Known rows, with every way that one mark hangs from another
(Z105 (Z426 Z220 Z399 Z611 Z721 Z839)): [  1.6  -6.0 -13.6   7.4  11.9  38.3   7.8  -0.4 -16.9   2.3   6.2  -2.7
  -5.5   1.3   7.2   0.3  16.1 -14.5   3.5  -6.7  11.4   5.2  -2.3]
(Z868 (Z426 Z220 Z839)): [ 10.0  -5.1 -22.4 -18.0   0.5   1.1  26.6   7.1  25.3 -23.3   4.0 -19.0
  34.2  -2.2   4.4  15.4 -34.1   7.3   5.3  -2.7  26.1   2.6   9.5]
(Z868 Z426): [ 22.7  -1.7   1.6  -1.3 -12.1 -17.6   7.3   9.0  34.3   1.3  -3.6 -10.8
  38.3  -2.9  -0.4  35.0 -59.7  20.6   4.2   0.0  17.3  12.6  -0.9]
(Z611 (Z426 Z105)): [  3.0   1.7  18.6  -4.2 -14.4 -29.6 -14.5  -9.7  21.7  21.3  -5.9   3.6
   7.7   2.1  -7.1   7.3  -8.3  16.6  -5.0   5.3  13.8   5.4   5.1]
(Z399 Z220 (Z426 Z105 Z839)): [  3.3  -4.4  34.5 -14.1  -8.3  23.2   7.7   4.8  -9.1   5.5   6.8   4.3
  13.9   1.2   4.4 -11.4 -24.2  -1.5  -4.8  15.6  12.7 -17.3  -1.6]
(Z426 Z105 (Z399 Z220) Z611 Z839): [-10.9  -3.8   8.8   0.7   0.8  33.1 -19.1   5.1   6.5  12.1   0.2   4.4
  -4.6   5.6   0.7 -22.0  39.8 -11.6   0.2   5.8 -18.4  -5.6   3.4]
(Z426 Z105 (Z220 Z540) Z399 Z611 Z721 Z839): [ -8.1   4.3 -31.1   0.4  16.0 -21.6  -9.5  -6.3 -25.7 -18.0   6.6  -0.2
 -18.6   2.1  -1.2 -23.5  36.2  -1.1   9.2   0.3 -18.0  -1.0   6.8]
(Z839 (Z426 Z399 Z611)): [ 24.9  -4.5  28.8   7.4  -2.7  39.5   2.2  -0.7  36.4  14.8   0.3  -2.5
   0.4  -1.6  -5.2   3.9  -5.2 -19.9  -3.8  -6.5   0.9  13.2  -0.3]
(Z399 Z220): [ 12.2   0.4  28.6  -0.1 -15.1  22.9   1.8  12.5  19.2  24.1   2.1  -3.0
  44.4   4.4   1.7  28.6 -47.6  15.9  -4.4   3.6  16.9  -7.1   0.6]
(Z220 (Z426 Z105 Z399 Z611 Z721 Z839) Z540): [  0.6   3.1 -14.5   4.6   5.3 -34.9 -13.9  -9.3 -23.2 -23.6  -3.2   4.6
 -27.3  -3.2   1.3  -9.2  -0.7 -13.8   7.7   3.8 -34.5  -4.6  -5.4]
(Z426 Z105 Z220 Z721): [-11.2   5.8 -13.0   5.8   1.2 -46.7  10.1  12.2  10.5   0.3   5.1   1.3
  15.2   5.6  -1.4   3.8 -16.8  50.3   3.4  -1.1  19.2  -7.1   0.2]
(Z6 (Z426 Z105 (Z220 Z540) Z611 Z721 Z839)): [ -4.0   6.6   1.1  -6.0   1.8 -43.5   4.4  -5.9 -12.7 -25.3   1.0  -5.3
 -20.3  -2.9   6.5  -0.9 -20.5   1.2  -0.9  13.8  -8.2  -4.4   3.3]
(Z105 (Z426 (Z220 Z540) Z399 Z611 Z721 Z839)): [ 12.5  -1.7 -18.7   2.5  13.5  27.5   3.0 -13.8 -42.5  -5.9   8.3  -7.4
  -4.4  -1.2   6.7   0.5  -5.3 -27.6   5.8  -4.5   1.0   8.9   2.7]
(Z399 (Z426 Z105 Z220 Z611 Z721 Z839)): [-10.8  -0.8  11.8  -8.2  -1.0  -2.3  12.9   0.4 -19.4  -8.6   5.1   8.7
 -21.5   1.6  10.3 -17.6  14.9   2.9   0.5   6.5  13.2  -9.4  -5.8]
(Z943 (Z426 Z399 Z611 Z721 Z839)): [ -3.8  -7.5   5.2   8.1   0.4  -7.2 -10.1   2.6 -19.0  -2.0  -2.7  10.1
 -16.5  -5.5   2.2  19.7  46.8  -7.0   3.5   8.0 -12.4  -6.8  -8.6]
(Z868 (Z426 Z105 Z220 Z611)): [ -2.7   1.5  -3.8  -8.3 -14.0  -4.0   6.8  -3.3  31.0   6.1 -11.8  -5.3
   4.4   3.1   3.8  -1.1  -8.8   8.3  -0.5  -7.2  10.0  17.8   4.8]
(Z839 (Z426 Z105 Z220 Z611)): [  5.0  -0.4  21.3  -5.7  -7.5  13.3  19.3 -10.7  35.5  10.1  -0.3  -5.1
  -2.3   4.7   1.6 -15.6 -20.1  -5.2  -8.5  -6.0  17.2   8.3   8.1]
(Z868 (Z426 Z105 Z220 Z399 Z611 Z721)): [-13.6   3.6 -23.1   3.3   4.4  -4.9   1.4  11.9  18.8  -3.6  -8.5   3.7
  -6.2   0.4  -4.8  -0.9  32.5  19.0   4.8 -12.1  -0.5  11.6  -3.2]
(Z868 (Z426 Z105 Z220 Z399 Z611 Z721 Z839)): [-16.8  -1.1 -36.8  -3.6  14.1  -9.6   4.7  11.0   8.7 -24.3  -1.4  -1.1
 -11.2  -1.0  -0.9 -12.4  40.5   8.1   8.7  -5.6  -3.7   3.2   0.4]
(Z868 (Z426 Z839)): [ 18.8  -6.6 -12.8  -9.3  -2.0 -22.4  10.4   8.3  22.5 -19.0   4.2 -15.8
  33.0  -4.6   3.7  24.0 -49.9  10.0   8.5   6.3  14.5   3.7   2.9]
(Z901 (Z426 (Z220 Z540) Z399 Z611 Z721)): [  8.5   4.2 -13.4   7.4  -1.7  16.3  -2.1  -9.1 -33.5  11.5  -1.8  -4.6
  11.4  -3.2  -2.9   8.1 -17.0 -15.9  -4.3 -17.1  -0.1   7.0  -4.3]
(Z839 (Z426 (Z220 Z540) Z399 Z611 Z721)): [ 17.5   4.3   5.7   0.3   9.3  25.4  15.9  -5.4  -0.8  -6.2   6.9  -5.4
   2.3  -2.8  -5.5   7.7 -11.5 -18.7  -1.6 -12.3   3.7   7.5   2.8]
(Z839 (Z426 Z105 (Z220 Z540) Z399 Z611 Z721)): [  4.8   6.1  -1.9   0.9  11.2   0.0   9.1  -9.1  -1.7  -7.0   5.1  -0.9
 -13.1  -0.6  -8.0 -15.7   0.1  -8.7  -1.4  -9.0  -4.6   6.6   4.4]
(Z901 (Z426 Z105 Z611 Z721 Z839)): [ -8.7  -3.4 -14.1   9.7  -3.1 -48.7  -9.0  -3.3 -21.9   2.2   2.6  -0.5
   0.6  -0.6   7.2  -5.6 -34.4   6.9  -1.5   6.4  -1.0  -8.2 -12.1]

Rows
[-10.3  -1.4  -9.5   8.9   4.1 -22.9  -9.0   4.8   2.5 -14.9  -4.9   9.9
 -28.4  -0.5   2.5  -8.6  19.8  -0.4   5.8   1.5 -23.5  -7.9 -10.5]  (Z220 (Z426 Z105 Z399 Z611 Z721 Z839))
[ -2.8   3.1 -14.9  20.6   8.6 -47.4 -13.3  18.3  12.0   4.9   3.4   8.0
   3.3   1.9 -11.1   0.5   9.8  45.7   8.2   1.9  -5.3  -2.6  -5.1]  (Z426 Z105 Z399 Z721)
[ -6.4   1.8   0.6  -7.8  -2.0  17.4  -5.8  -5.7  27.3  17.5  -7.2   3.7
  -1.3   2.4 -15.1 -12.9  51.2   7.6  -6.1 -10.7  12.6   8.2  13.0]  (Z611 (Z426 Z105 Z220 Z399))
[-10.8  -3.5 -15.4  -1.3   6.8  14.9  -6.5  -2.4  15.4  -1.5   0.2  -0.9
 -19.6   5.5  -0.8 -35.5  59.2  -4.9   3.9  -3.9  -8.8   3.5  11.3]  (Z426 Z105 Z220 Z399 Z611 Z839)
[ -5.6  -5.0  -6.0  -7.8  -0.7 -24.0  23.6   3.7 -16.1 -15.2   4.9  -0.5
  14.6  -3.5   5.4  27.7  -2.0  17.4   1.0   6.2  23.7 -18.2   1.0]  (Z943 (Z426 Z220 Z721 Z839))
[ -0.4  -3.7   1.9   2.4  -6.2 -32.0 -14.9  -5.5  11.3   3.6   1.4  -1.5
  -9.8   5.0   7.6 -15.5  -0.9   5.0   4.8  12.3  -8.7   1.7   2.6]  (Z426 Z105 Z611 Z839)
[-18.6  -3.0 -31.3   6.0   9.4   0.0  -0.5  -0.2 -18.3  -1.8   0.9  -0.2
  -9.9   0.0  -0.8 -25.1  25.2  -2.3  -2.2  -9.3  -1.4  -6.8  -3.7]  (Z901 (Z426 Z105 Z220 Z399 Z611 Z721 Z839))
[ 16.7  -0.5  39.3  13.3 -11.9  23.0 -13.0   8.2  40.5  16.9 -12.4   1.1
 -13.4  -4.4  -3.6  17.5   8.8  -6.8  -6.3   3.0 -12.5  14.3  -4.6]  (Z6 (Z426 Z399 Z611))
[  2.8  -8.4   2.9 -14.6  -7.9  -0.3  21.0  -6.7  -1.2  -6.1   0.4  -6.1
  15.1  -2.5   4.9  15.8   0.9  -0.2  -2.4   4.9  21.8  -9.1  10.1]  (Z943 (Z426 Z220 Z839))
[ 12.8  -1.9   4.8   4.8   7.4  44.7  -9.6  -6.9 -50.0   7.6   8.5  -1.8
   9.9  -1.1   6.9  13.3 -26.1 -34.6   1.7   4.8  -8.7  -0.1  -4.9]  (Z105 (Z426 (Z399 (Z220 Z540)) Z611 Z721 Z839))
[ -3.4   1.5 -13.0   4.3   3.2   2.3   0.0   5.9  29.8  10.7  -1.2  -0.6
   5.3   4.8 -10.8 -18.9  28.6  26.6   1.9  -9.3   4.9   4.8  11.1]  (Z426 Z105 Z220 Z399)
[ 10.8   6.0   5.3  -0.5  -2.7  26.4  -8.7   9.5 -12.9   2.4  -4.3  -0.2
  23.2  -4.0  -2.2  34.1 -22.0 -11.7   1.7  -3.7 -11.9   7.3  -7.3]  (Z868 (Z426 (Z399 (Z220 Z540)) Z611 Z721))
[ -5.0   9.1  11.1  -4.3   1.3  -1.4 -20.6  -1.1 -21.9  13.6  -0.6  10.1
  13.2  -0.6 -15.0  11.7   7.8   4.4  -5.6   2.9  -6.3  -6.7   1.9]  (Z611 (Z426 Z105 (Z399 (Z220 Z540)) Z721))
[-12.9  -1.0  11.5  16.6  -7.3 -30.4 -19.7  -0.5  -8.4  17.6 -11.9  18.7
 -26.9  -2.1  -5.0   6.8  52.7  13.2  -0.3   4.6 -17.4   0.8  -9.7]  (Z943 (Z426 Z105 Z399 Z611 Z721))
[ -9.0  -0.2  -1.0   3.2  -6.3 -46.8  -0.9  -0.9  -0.3 -15.3  -3.7   6.4
 -17.7   1.4  10.8   2.7 -23.0   6.8   4.1   8.2 -10.9 -11.0 -11.1]  (Z220 (Z426 Z105 Z611 Z721 Z839))
[ -0.3   3.6   7.3 -13.0   0.0 -15.8   8.1 -12.6 -44.6 -15.8   7.2   3.9
 -19.7  -0.1   9.8 -17.1  -5.7 -10.5   2.4   9.0   2.6  -6.0  -1.7]  (Z399 (Z426 Z105 (Z220 Z540) Z611 Z721 Z839))
[-16.5  -1.5 -13.1  -2.0   7.6   8.3  -7.6  18.6   0.5 -10.6  -1.2   4.3
   2.9  -0.8   0.0  -0.1  18.8   1.0   3.8   4.2 -14.0  -6.4  -6.1]  (Z868 (Z426 Z105 (Z399 Z220) Z611 Z721 Z839))
[ 19.9   4.8  49.6   1.6 -13.9  53.5 -14.6   0.7   8.9  17.7 -10.0  -1.6
   3.2  -4.5  -3.2  22.3 -15.2 -31.0 -11.4   5.5 -21.0   7.7   0.2]  (Z6 (Z426 (Z399 (Z220 Z540)) Z611))
[  3.9  -1.8  36.3   1.2  -4.2  55.9  -0.9   1.4  30.2  24.2  -1.3   3.9
   1.2   3.1  -7.5 -14.6   3.4 -19.3 -11.0  -3.5  -5.7   2.5   1.6]  (Z839 (Z426 Z105 (Z399 Z220) Z611))
[ 13.9  -4.9  35.0   9.4 -12.0  86.6 -10.4  -2.8   0.5  45.4  -5.7   2.3
  14.3   3.7   3.5  12.6 -10.4 -28.1  -8.5  -5.9   3.1  13.0  -4.0]  (Z105 (Z426 (Z399 Z220) Z611))
[  5.3  -0.7 -28.3  -0.5   8.8  13.9   1.2 -10.3 -42.0  -9.2   5.2  -9.5
   6.0  -4.9   1.4  -2.5  -6.9 -26.1  -0.2 -10.3  -3.1  -1.8  -1.0]  (Z901 (Z426 (Z220 Z540) Z399 Z611 Z721 Z839))
[-10.8   2.0  -4.6  -3.2   7.1 -49.4  19.5  15.6  17.6 -27.0   5.4  -4.7
  -3.0  -2.7   1.3   3.1 -18.9  34.9  -1.4  12.9  13.1 -15.2   1.2]  (Z6 (Z426 Z105 Z220 Z721 Z839))
[-14.4   2.7  -8.3   7.3 -10.9 -19.5   4.0  -4.1 -10.9  19.1  -4.6   1.1
   5.6   2.8   3.5  -3.0 -27.0  15.7  -8.4  -9.5  14.9  -1.1  -8.0]  (Z901 (Z426 Z105 Z220 Z611 Z721))
[  0.5   1.4 -19.7 -20.2   9.8   0.6  -8.0 -20.6  -9.9 -11.1   2.3  -5.6
  -5.3  -1.3 -12.0 -23.2  39.0 -16.6  -0.7  -1.2  -0.8   2.7  20.8]  (Z611 (Z426 Z105 (Z220 Z540) Z399 Z839))
[ -5.3   1.9   2.5   5.9   9.9  11.6  15.0   4.2  24.2   1.3   2.7   3.7
 -14.0   2.0  -7.4 -16.1  20.9   5.1  -3.4 -11.7   5.6   2.7  -0.1]  (Z839 (Z426 Z105 Z220 Z399 Z611 Z721))
[ -6.4   5.4   9.0  -8.5  -8.5 -15.8  -2.7  -8.3 -31.4 -13.7  -1.3   3.9
  -1.5   1.5  11.6   7.5 -47.6 -16.7  -1.4  10.7 -18.9 -17.9  -6.1]  (Z399 (Z220 (Z426 Z105 Z611 Z721 Z839) Z540))
